What can hang from each mark
K_760: K_547
K_644: K_116
K_647: K_116 K_134 K_372 K_547
K_116: K_329 K_372
K_372: K_644
K_134: K_647
K_329: K_116 K_372 K_547 K_760
K_547: K_134 K_329 K_647

Known rows, with every way that one mark hangs from another
{K_134 {K_647 K_372}}: [ 4 -1 -7  5 -1 -2 -1  3  5  5  1 -2  0 -1 14  3 -3  1 -4 11 -1  2 -4  3
  1  0  2  0  4  1  3 -5 -1  7 -3 -2 -5 -2  0 -8 -2 -1  0 -5 16]
{K_116 {K_329 {K_372 K_644} K_760}}: [  2   3   7   2   3   5   2 -10   0  -1   4  -5   7 -10   4   8  -4  -5
   8  14  -2  -4   4   5   1   3   9 -10  -7  17  10 -10   2  15  -1  -9
   3   6   3  14  11   6   2  15  -2]
{K_647 {K_116 K_329} K_372 K_547}: [ 4  6 -6  0 -4  4  1 -2 -2  6  2 -5  0 -3 20  4 -3  4  5 17  7  2 -2  9
 -3  3  5 -9 -5  2 16  0  2  9 -8  0  3 -1  4 -1  7  5 -3 -1 29]
{K_329 K_116 {K_372 K_644} {K_760 {K_547 K_134}}}: [  0   5   0   2  -2  -3   2  -2   5   3   3  -5   7 -12  21  -3 -11   3
   1  17  -7  -2  -5   9   3   2   0  -2 -13  19   6 -13   7  13 -17 -14
  -6   5  -4  16   1  -5   4   6  -1]
{K_134 {K_647 {K_116 {K_372 K_644}} K_547}}: [  4   2  -4   5  -5   3  -5  -6   0   4   4  -7 -12   3  22   0   2   4
   5   9   4   2  -7   7  -1   2   3  -9  -4   0   6  -3   0   9  -5   1
   0  -1   4   3  -2   2   3   7  11]
{K_329 K_116 K_372 {K_547 K_134 K_647} K_760}: [  6   8   5   5   2  -4   5  14   3  -1  -1  -5   8  -2  29   0 -23   4
 -10  23  -3  -1  -1  11   1   3  -1   1 -13  27   7 -10  10  16 -11 -26
  -5   3  -9  15  -4 -10  -2 -10   5]
{K_329 K_116 K_372 {K_547 {K_647 K_134}} K_760}: [  6   7   1   2   3   0   3  17   2  -3  -2  -9   7   1  30   1 -25   0
 -12  17  -2  -2   1  13   3   1  -2  -2 -10  28   9 -10   9  13 -11 -14
  -7   4  -9  18  -1 -10  -1  -8   6]
{K_547 K_134 {K_329 K_116 {K_372 K_644} K_760} K_647}: [  4   3   2   8  -5  -4   2   0   3  -3  -2 -10   7  -3  34   2 -10  -1
  -6  22  -8  -3   2   7   2   3   9  -5 -17  21   6 -18   7   8  -9 -34
  -3   4  -9  16  -3 -14   5   5   3]
{K_116 {K_329 K_372}}: [ 4  4  4  0  2  3  2 -5  0 -2  2 -2  5 -5  4  7 -4  0  2 14  3 -1  0  3
  0  4  8 -5 -2  9  8  0  2  5 -2 -7  1  2  2  6  9  6 -2  2  2]
{K_372 {K_644 {K_116 {K_329 {K_760 {K_547 K_647}}}}}}: [ -6  -1   7   1  -4   3   3  -3   4  -2   0  -3   4 -14  23   5  -5  -8
   7  12  -1  -1  -3   4   0   0  11  -4 -16   9   4 -12   5   7  -4  -7
   1  -3 -15   8   8   3   3  21 -18]
{K_760 {K_547 {K_134 {K_647 {K_116 K_329 K_372}}}}}: [ -1   7   5   4 -17   2   1   5  11   3   2  -3   1  -3  37   3   0  10
  -3  27   5   1 -12   5   0   4   6  -4   0   1   7   3   2   5 -10  -7
  -5   0   4   3   0  11   2   0   3]
{K_647 K_372}: [ 4  0 -6  2  1 -1  0 -1 -1  3  4 -3  1 -3  6  1 -1  1  0  4  1  1  2  2
  1  0 -3 -2 -1 -1  4 -4  0  0 -3 -1 -2  0 -1 -5  0 -1  0 -3 14]
{K_760 {K_547 {K_134 K_647}}}: [ -4   0  -2   4  -7  -6   2   8  11   4  -5  -1   2  -5  25  -4  -1   5
  -5  15  -2   2 -11   2   2   1   1   7   0   1   0  -5  -3   3 -12  -6
  -7  -1  -6  -6  -4  -2   3  -1   1]
{K_547 {K_329 K_760} {K_647 K_116 K_134 {K_372 K_644}}}: [  2  -2 -13   6  -7   1  -1   4  -1   5  -1 -17   3  -3  42   3  -2  -3
  -3  10  -5  -3   6   9   3  -1   6 -12 -15  12  14 -18   1  -1 -10 -18
  -4   2  -5   8  -3 -10   6  11  26]
{K_372 {K_644 {K_116 {K_329 {K_760 K_547}}}}}: [ -6   0  11  -3  -3   5   2  -7   5   1   2   1   2 -15  11   5  -3  -8
   9   9  -1  -2  -5   4   0   0   8  -4 -14   8   4  -8   5  11  -6   2
   0  -2 -10  12  10   8   2  19 -17]
{K_134 {K_647 {K_372 {K_644 {K_116 {K_329 K_760}}}} K_547}}: [  1   2   2   2   3   4   0  -5   7   5   4  -2  -4 -12  24   6  -9  -7
   4  21   3   0  -6   9  -1   2   9  -4 -10  10  12 -12   5  27  -6  -2
   2  -3  -8   6   7   4   0  12  11]
{K_547 K_134 {K_329 {K_372 {K_644 K_116}} K_760} K_647}: [  2   2   3   4   3  -3   0  -3   0  -3   1  -9   4 -12  31   2  -8  -7
  -7  15  -6  -3   0   5   1   0   8  -2 -23  17   6 -16  10   2  -9 -33
  -1  -2 -16  17  -5 -11   6  12   1]
{K_372 {K_644 {K_116 {K_329 K_547}}}}: [  1   3  17  -1   6   8   1  -8  -2   0   1   1  -3  -6   7   7   3 -11
  12   2   6   0   0   3  -4   1   5  -4 -17   4   6  -2   7   3  -1  -3
   3  -7  -7  13   9   7  -1  15 -10]
{K_760 K_547}: [-4 -2 -1 -1 -5 -1  1  3  4  0  0  1  2 -5  6 -2  1  3  2  4 -2  1 -5  2
  1  0  0  1 -1  1  0 -2 -2 -5 -5  5 -5 -1 -9 -5  2  0  0  3 -6]
{K_644 {K_116 K_329 K_372}}: [  4   6  15  -3  -2   6  -2  -4   2  -5  10   4  -2  -3   8   6  -3  -4
  -2   8   7   0  -3   0  -2   2   3  -3  -4  -2   2   7  10  -2   3  -1
   2  -4   0  12   5  14  -2   3 -13]
{K_329 {K_116 {K_372 K_644}} {K_547 K_134 K_647} K_760}: [  5   5  11   8  -1   0   1   5   0  -2   5  -6   3   1  33   1  -9   2
  -2  15  -1  -2   3   8   1   3  -3  -2 -14  16   2 -12   8   9  -4 -22
  -2   1  -2  16  -3  -3   2   4  -6]
{K_647 K_134 K_547}: [  0   2  -6  -3   2   1  -1   5   0   0  -3  -6  -1  -1  17  -7  -5   1
  -3   2   4   0  -1   6   0   1  -5   3  -5   3   7  -4  -2  -1 -11   4
   1   1  -1   3   0  -3   1   0  13]
{K_372 {K_644 {K_116 K_329}}}: [  0   2  10  -2   2   6   0 -12  -1  -1   2   0  -3  -8   6   6   5 -10
   9   3   5  -1   0   0  -4   0   7  -5 -12  -1   6  -2   6   1   0  -3
   5  -4   0  12   7   9   2  17 -10]

Rows
[  6   4  -1   2   3   1  -1 -10  -2   0   3  -6   0  -2   4   2  -5  -1
   5   6  -2  -1   0   4  -1   1   3  -6  -9  10   4  -6   6   5  -5  -8
  -1   2   0  13   3  -4   2   4   2]	{K_329 K_116 {K_372 K_644}}
[  2   4   5   6 -14  -1  -1   9  12   3   3  -4  -1   2  33   4  -5   6
 -15  24  -4  -2  -6   6   2   2   5  -5   0  10   3  -2   5  12  -4 -18
  -8   4  -1  10  -8   0   3  -6   9]	{K_547 {K_134 {K_647 {K_116 K_372}}} {K_329 K_760}}
[  4   4   6   1   5  -1  -2 -11  -2  -2   3  -6   0 -11  17   0   2  -7
  -3   8  -2  -1  -2   1  -2   0   5   0 -22   6   5  -8   9  -6 -11 -23
  -2  -4  -9  16  -3  -6   5  10   2]	{K_547 K_134 {K_329 {K_372 {K_644 K_116}}}}
[  3   6   5   5  -1  -4   4  13   1  -1  -6  -3   2   5  30  -2  -9   3
  -5  13   2   1  -1   5  -1   2  -2   4 -11  10   3  -4   6   2  -9 -20
  -2  -3  -6   5  -6  -8  -1  -7   2]	{K_329 K_116 {K_547 K_134 K_647}}
[ -1   5  16   3   5   3   4   1   0   0  -2  -3   3 -10  31   4  -6  -9
   2  13   3  -3   2   6  -2   2   5  -1 -23  14   9 -11   9   9  -6 -22
   4  -4  -9  16   3   1   2  16  -7]	{K_372 {K_644 {K_116 {K_329 {K_547 K_134 K_647} K_760}}}}
[  5   4 -13   0  -1   0  -1   1  -3   8   3  -5  -4  -1  16  -3  -3   6
   1   8   4   2  -4   9  -1   0  -2  -5  -6   2  12  -1   3   5  -9   2
   0  -1  -1  -3  -1  -3  -1  -5  32]	{K_647 K_116 K_372 K_547}
[  4   2   5   3   4   5   1 -15  -3  -2   2  -6   3  -7   5   7   3  -4
  11   9   2  -2   4   2  -1   3   9  -9  -9   8   9  -6   1   2  -2  -9
   4   1   4   9  11   6   2  15   1]	{K_116 {K_329 {K_372 K_644}}}
[  5   3 -19   2  -4  -1   0   9  -5   6  -1 -13   1   0  35  -3  -5   2
  -7   7   3   0   2   7   1  -2  -2  -7  -8   3  13  -6   2  -5 -12  -9
  -2   0   2   1  -5  -5   3  -2  30]	{K_547 {K_647 K_116 K_134 K_372}}
[  2   9   5   4 -10   2   2   6   2   0   5  -6   5  -2  36   5  -7   5
  -7  24   3  -3   1   6   1   3   5  -8  -5  10   9  -1   7   9  -2 -21
   2   5   8  13  -1   8   3   1   5]	{K_547 K_134 {K_647 {K_116 {K_329 K_760} K_372}}}
[  4   0  -5   4   4  -1   2  16  -1   2   0  -9   7  -2  32   0 -14  -1
  -8  10  -1  -1   5  11   4   0  -5  -2  -9  18   9 -14   1   4  -8  -8
  -4   0  -8   2  -1  -6  -1  -3  16]	{K_329 {K_547 {K_647 K_134 K_372}} K_760}
[ -2  -1   3   6  -7  -5   3   8   6  -4  -4  -5   7  -2  31   1  -5   1
 -12  17  -5  -3   3   3   3   1   6   2  -7  11   1 -11   1   1  -3 -27
  -2   2 -11   3  -6 -10   3   0   1]	{K_547 K_134 {K_329 K_760} K_647}
[  2   5  13   8   5   2   4   0   6   3  -2  -6   5  -9  25   8  -8  -2
   3  26   0  -2  -2   8   1   5   7  -5 -11  24  11 -13   3  23  -7 -20
  -2   4   0  14   7   3   1  10   5]	{K_116 {K_329 {K_372 K_644} {K_547 {K_134 K_647}} K_760}}
[  2   7  -2  -1  -1   7   1  -5  -1   4   1 -13   5 -10  21   4  -7  -4
   4  12   1  -5   4  10   1   2   7 -15 -14  19  19  -8   5  14 -11  -9
   0   9  10  23   9   6   5  14  16]	{K_647 {K_116 {K_329 {K_372 K_644} K_760}} K_134}
[  2  -2  -1   7  -9  -2   1  -4   3  -6  -2 -10   5  -1  29   3  -3   0
   3  17  -7   1  -3   6   1   2  13  -6 -14  13   2 -15   2  -9 -10 -17
  -7  -2 -21   5   2 -13   1   9  -5]	{K_760 {K_547 {K_329 K_116 {K_372 K_644}} K_647}}
[  6   3   1   4 -11   1  -2  10   5 -10   2  -8   1  10  39   2  -7   3
 -15  14   1  -1   2   4   2   2   3  -1  -4   5   0  -5   5 -15  -4 -15
  -6   0  -7  10  -5  -6   1  -5  -2]	{K_547 {K_329 {K_116 K_372}} {K_647 K_134}}
[  4   8   4   1  -3  -4   2   5   8  -1   0  -5   5  -3  26  -1 -18   6
 -12  28  -4  -2  -5  11   1   4   4   2 -10  21   9  -9   9  17 -12 -20
  -4   5 -11  15  -3 -12   0  -9  12]	{K_647 {K_547 K_134 {K_329 K_116 K_372 K_760}}}
[  4   0  -2   5   0  -2  -1   1   8  -2  -3  -6  -4   1  20   3  -8   2
  -8  20  -2   3  -8   6   0   4  10   1  -1  12   4  -8  -1  10  -6  -8
  -5  -1 -15  -3  -1  -9  -2  -5  12]	{K_134 {K_647 {K_547 {K_329 K_372}}}}
[ -4   2   3  -1 -10  -1   3   9  10   1   1   2   4  -4  10   0 -13   4
  -3  12  -5   0  -7   7   2   0   1   0  -1  12   0  -5   5  13  -6   5
  -7   3  -9   7   1  -3  -1  -4 -10]	{K_329 K_116 {K_760 K_547}}
[  3   9   4   2  -5   6  -1 -10  -3   3   5  -7  -3  -4  30   0   6   5
   8  16   9   0  -1   6  -3   5   2  -8 -13   0  13   0   3   1  -8 -11
   6   1  12  11   4   9   4  12  14]	{K_647 {K_116 K_329 {K_372 K_644}} {K_547 K_134}}
[  1   6  -8   4  -7  -3   2   8  -3   4  -4  -7   1   0  28  -4  -1   5
  -6   9   1   0  -1   3  -1   0   1  -2  -9   1   7  -1   4   0  -8 -20
   1   0   2   3  -8  -5   3   0  15]	{K_547 K_134 {K_647 K_116}}
[  2   5  16  -3  -2   6  -1  -1   6  -4  12   4   1  -6   8   7 -10  -4
  -5  13   4  -3  -2   3   0   2   4  -3  -3   6   3   4  11  11   4  -1
   1  -1   0  17   5  14  -1   2 -15]	{K_644 {K_116 {K_329 K_760} K_372}}
[ -3   2  13   3  -8   3   1  -5   6  -1   7  -4   7 -13  25   3   3   2
   7  18   0  -3   0   4   3   4   3  -4  -8   7   4  -8   0   3  -5  -9
  -1   3   3  10   7  11   5  15 -13]	{K_116 {K_329 {K_760 {K_547 K_134}}} {K_372 K_644}}
[ -2   8  10  -4  -1   0   4   1   8   0   4   0   9 -19  21   2 -14  -1
  -6  23   0  -2  -9   8   1   2   4   2 -13  16  10  -3  11  13 -15 -12
  -4   1  -9  16   5   5   1   3  -6]	{K_644 {K_116 {K_329 K_372 {K_760 {K_547 K_134}}}}}
[  3   2  14   4   7   6   3  -7  -1   0   2  -5   6  -8   6   9  -6  -6
  11  14   0  -2   4   8   0   4   7  -9 -12  23  11 -10   3  15   0 -10
   1   3  -2  14  13   5  -1  12  -2]	{K_116 {K_329 {K_372 K_644} K_547 K_760}}
[ -1  -1 -18   4  -8   0   1   6   0   8   0 -16   5 -10  41  -3  -3   1
   1   9  -4  -1   1  11   5  -2  -1 -10 -15  12  13 -18   0   3 -17  -5
  -5   2  -6   5  -1  -5   7  12  21]	{K_329 {K_760 {K_547 {K_647 K_116 K_134 {K_372 K_644}}}}}
[  5   2 -12  -2   5  -1  -2   5  -1   4   2  -8   0  -4  23  -5  -6   2
  -4   7   4   1   0   8   1   1  -7   2  -6   2  11  -8  -2  -2 -13   3
   0   0  -1  -1   1  -3   1  -4  26]	{K_647 K_134 K_372 K_547}
